Known rows, with every step that occurs:
e q: [ 0.21,  0.78,  0.82, -0.24,  1.53,  1.61, -2.70,  1.04, -0.80,  0.47,
  1.48,  0.55, -1.67,  1.17,  1.27,  0.36, -0.78,  1.21,  0.16, -2.03,
  1.17]
t s a q e: [-1.40, -1.90,  1.21,  1.82, -0.24,  3.25,  0.50,  1.38,  2.01,  0.14,
  1.60,  0.61,  0.92,  0.33,  1.04,  0.02, -1.27,  3.73,  0.05, -1.86,
 -0.40]
e q a s p c: [-1.30,  2.86,  1.73, -3.41,  2.18,  2.64,  0.47,  1.90,  2.15, -1.52,
  5.92, -0.38, -0.16,  3.32,  0.19, -0.99, -3.88,  2.97,  1.30, -2.36,
 -0.59]
s p: [ 1.85, -0.15,  1.21, -1.41,  1.07, -0.64,  2.74,  0.32,  2.39, -1.38,
  1.45, -0.56,  0.15,  1.28, -0.14, -0.29, -0.60,  0.43, -0.06, -1.53,
 -0.98]
p c a s: [-1.23, -0.74, -2.73, -0.27,  1.43,  2.68, -2.97,  1.07,  0.04,  2.74,
  2.59, -2.64,  1.23,  0.54,  1.22, -0.97, -3.16,  3.81,  1.66, -0.80,
 -2.89]
p c d s a q e: [-2.02, -1.18,  0.01,  0.85, -2.86,  5.92, -2.24,  3.49,  3.57,  2.77,
  2.95, -0.11,  6.50, -0.24,  1.70, -3.36,  0.35,  4.85,  0.64, -2.35,
 -3.32]
s a: [ 1.61, -1.99,  0.92, -1.49, -0.34,  0.80,  0.10,  0.77,  2.45, -1.13,
  1.79,  0.15,  1.39, -0.03,  2.34,  0.10,  0.60,  0.45,  0.82, -1.66,
 -1.41]
e q a s p c d: [ 0.08,  1.77,  1.61, -3.48,  0.90,  3.31,  1.70,  2.89,  2.71, -0.02,
  5.82, -2.65,  2.04,  3.40,  1.55, -1.14, -3.88,  4.03,  2.27, -1.09,
 -1.37]
t c a q: [-0.86, -0.87, -0.13,  2.80,  2.44,  2.62, -1.74,  1.60, -0.59,  3.91,
  0.86,  0.42,  0.89, -0.08,  3.47,  0.75, -4.18,  3.27, -1.33, -2.93,
 -1.77]
p s a h: [-0.62, -3.28, -1.43, -1.36, -0.20,  2.61, -2.91, -1.94,  2.53,  0.09,
  3.34, -3.38,  0.12,  0.38,  1.54,  0.02,  0.45,  1.37,  1.26, -3.89,
 -0.71]
c d: [ 1.37, -0.87, -0.15, -0.27, -1.37,  0.82,  1.14,  1.14,  0.61,  1.59,
 -0.18, -2.29,  2.12,  0.24,  1.31, -0.33, -0.10,  1.21,  0.88,  1.20,
 -0.78]
e q a h: [-2.18,  0.55,  1.63, -2.31,  0.73, -0.09, -1.94, -1.53,  0.07, -1.44,
  3.56, -0.44, -2.28,  0.07,  2.47,  1.29, -1.68, -0.55,  0.32, -1.15,
  2.12]
s p c d: [ 1.30, -1.04, -0.43, -2.18, -1.52,  2.54,  2.75,  2.66,  2.35,  0.82,
  2.01, -1.45,  3.91,  1.05,  1.01, -1.30, -2.04,  2.82,  0.79,  0.00,
 -1.75]
k q: [ 0.45,  1.08,  2.11,  1.15, -0.56,  0.34, -2.03,  1.33, -0.41, -1.66,
  0.71, -1.09, -1.29, -0.45, -0.47,  0.37, -0.34,  0.19, -1.24, -0.40,
 -1.17]
e q a: [-0.52,  1.67,  2.76, -1.35,  1.49, -0.09, -0.06,  1.61,  0.20, -0.63,
  2.76,  1.56, -1.96,  1.05,  1.85,  1.77, -1.01,  0.59,  0.64, -1.70,
  1.38]
k q a: [-0.33,  1.98,  4.09, -0.06, -0.54, -1.60,  0.55,  1.86,  0.54, -2.53,
  2.01,  0.09, -1.65, -0.53, -0.01,  1.63, -0.49, -0.41, -0.86,  0.20,
 -0.78]
t s: [-0.02,  0.50, -0.19,  1.27,  1.02,  2.04,  2.00, -0.21, -1.25,  0.78,
  0.70, -1.05, -1.33,  0.85,  1.52,  0.58, -1.61,  2.61,  0.39, -0.59,
  1.06]
s p c: [ 0.01,  0.02, -0.04, -1.89, -0.06,  1.78,  1.57,  1.29,  1.78, -0.54,
  2.35,  0.64,  1.77,  0.89, -0.14, -1.03, -2.03,  1.59, -0.01, -1.25,
 -0.95]
d s: [-0.20,  1.83,  0.09,  1.07,  1.18,  1.43, -0.81, -0.32,  0.51,  1.21,
  1.08, -0.80,  0.65,  0.40,  1.09, -1.96,  1.51,  1.36,  0.04, -2.71,
 -1.17]
k q a h: [-1.94,  0.92,  2.85, -1.01, -1.21, -1.59, -1.54, -1.20,  0.51, -3.42,
  2.68, -2.06, -1.83, -1.45,  0.93,  1.08, -1.34, -1.36, -1.17,  0.67,
 -0.25]
a q: [-1.05,  0.43,  1.65,  1.24,  0.37,  1.36, -1.82, -0.04, -1.01, -1.03,
 -0.27, -0.04,  0.53, -0.85, -1.63, -0.52, -0.50, -0.08, -1.79, -1.12,
 -0.55]
t s a q: [ 0.62, -1.14,  2.23,  0.95,  0.76,  4.23,  0.30,  0.50,  0.33, -1.38,
  2.13, -1.06,  0.66, -0.13,  2.48,  0.16, -1.71,  3.17, -0.56, -3.31,
 -1.12]

Rows:
[-0.66,  1.24, -1.46,  0.34, -1.61,  4.83, -0.81,  1.93,  0.42,  3.52,
  1.77, -1.70,  4.38,  0.30,  2.26, -2.83,  0.05,  3.70,  1.24, -1.06,
 -1.93]  p c d s
[ 1.97,  1.63, -0.06,  0.70,  1.22,  3.79,  3.85,  1.80,  3.22,  3.90,
  2.96, -1.89,  3.86,  3.07,  4.82, -2.51, -1.95,  4.24,  0.50, -3.06,
 -2.26]  t c d s p
[ 0.16, -1.84,  0.98, -0.40,  2.23,  2.46, -0.85,  2.56,  1.32,  0.72,
  2.60, -0.42,  1.86, -0.47,  0.82, -0.02, -3.69,  3.54, -0.95, -4.09,
 -3.40]  s p c a q
[-1.22,  2.76,  1.84, -1.36,  2.28,  0.82, -1.21,  0.34,  0.49, -0.96,
  3.66, -1.27, -1.94,  2.44,  0.35,  0.07, -1.79,  1.34,  1.50, -0.98,
  0.44]  e q a s
[ 0.77,  0.13, -1.08, -2.23, -0.61,  3.58,  1.66,  1.46,  2.50,  0.51,
  2.95, -4.21,  3.85,  2.51, -0.27, -3.05, -2.89,  3.57,  1.57,  0.60,
 -2.64]  a s p c d
[-1.93, -2.71,  0.30,  1.46, -0.33,  3.18, -2.45,  1.89,  3.27,  1.48,
  2.07,  0.08,  1.37,  1.01, -2.24, -0.08,  1.00,  3.00,  0.34, -4.13,
 -1.27]  p s a q e
[ 3.03,  0.66,  1.12, -0.49,  0.96,  1.80,  3.19,  1.13,  3.54,  1.35,
  2.22, -3.43,  3.09,  1.97,  2.49, -2.30,  0.57,  3.05,  0.96, -2.77,
 -3.03]  c d s p
[-1.55, -2.41, -2.88,  0.64,  1.40,  1.13, -1.78, -1.23,  0.27,  3.98,
  2.00, -1.50,  0.03, -0.45,  5.90,  0.82, -4.45,  2.06,  0.31, -1.17,
 -0.59]  t c a h
[ 2.37, -1.38, -0.23, -0.99,  3.98, -0.36,  1.06,  0.28,  3.16,  0.51,
  2.93, -4.34, -0.03,  2.31,  1.38, -0.57, -2.48,  3.02,  1.61, -2.49,
 -3.91]  c a s p
[-0.51, -1.75, -1.73, -2.32, -2.68,  5.45, -2.73, -0.30,  2.79,  1.45,
  4.36, -3.62,  5.32, -0.86,  5.27, -3.29, -0.23,  3.24,  1.59, -2.19,
 -2.95]  p c d s a h
[ 1.03, -0.66, -0.59, -1.11, -1.89,  5.56, -0.74,  2.73,  2.91,  2.31,
  3.63, -1.53,  5.66,  0.20,  4.70, -2.76,  0.66,  4.22,  1.84, -2.62,
 -3.27]  p c d s a
[ 0.97, -1.78, -0.80, -0.32,  2.73,  3.26,  2.85,  2.46,  1.01,  2.44,
  3.66, -1.43,  0.07,  1.06,  4.22,  1.21, -4.74,  6.05,  1.16, -3.45,
 -1.93]  t s p c a
[ 0.75, -1.57,  2.48, -0.24, -0.13,  1.98, -1.70,  0.63,  1.62, -2.25,
  1.33,  0.11,  1.85, -0.88,  0.72, -0.44,  0.06,  0.57, -0.98, -2.74,
 -2.06]  s a q
[-1.40,  1.92,  1.11, -1.15,  1.03, -0.89,  1.39, -0.84,  1.30, -1.51,
  2.16, -1.82, -0.28,  1.37, -0.81, -0.43, -1.02,  0.09,  1.11,  1.04,
 -0.81]  q a s
[ 0.05,  1.01,  0.86, -3.28, -0.51,  1.75,  4.17,  1.88,  3.47, -0.59,
  4.40, -3.18,  3.65,  2.42,  0.39, -1.66, -3.12,  2.90,  2.03,  1.00,
 -2.47]  q a s p c d
[ 0.07, -1.88,  1.32,  0.68,  0.83,  4.11, -2.79,  1.11,  1.71,  0.07,
  2.31, -1.55,  0.92,  0.61, -0.69,  0.01,  0.63,  2.44, -0.33, -5.59,
 -1.86]  p s a q
[ 1.18, -2.22, -0.30, -0.51,  0.46,  2.87, -0.93,  1.19,  2.65,  0.96,
  2.68, -1.42,  0.53,  1.41,  0.84,  0.50,  1.29,  2.37,  1.65, -4.41,
 -1.30]  p s a
[-0.07,  0.06,  1.05,  0.76,  3.37,  3.98, -1.72,  2.27,  1.99,  2.03,
  3.74, -1.14,  2.68,  0.11,  2.08, -1.93, -2.26,  4.86, -0.93, -6.65,
 -4.68]  d s p c a q
[-0.74,  1.24, -0.99, -1.93,  0.65,  2.72,  0.61,  0.23,  1.90, -0.91,
  3.13, -1.87,  1.73,  2.28, -1.48, -2.66, -2.91,  2.30,  0.75, -0.74,
 -1.91]  a s p c
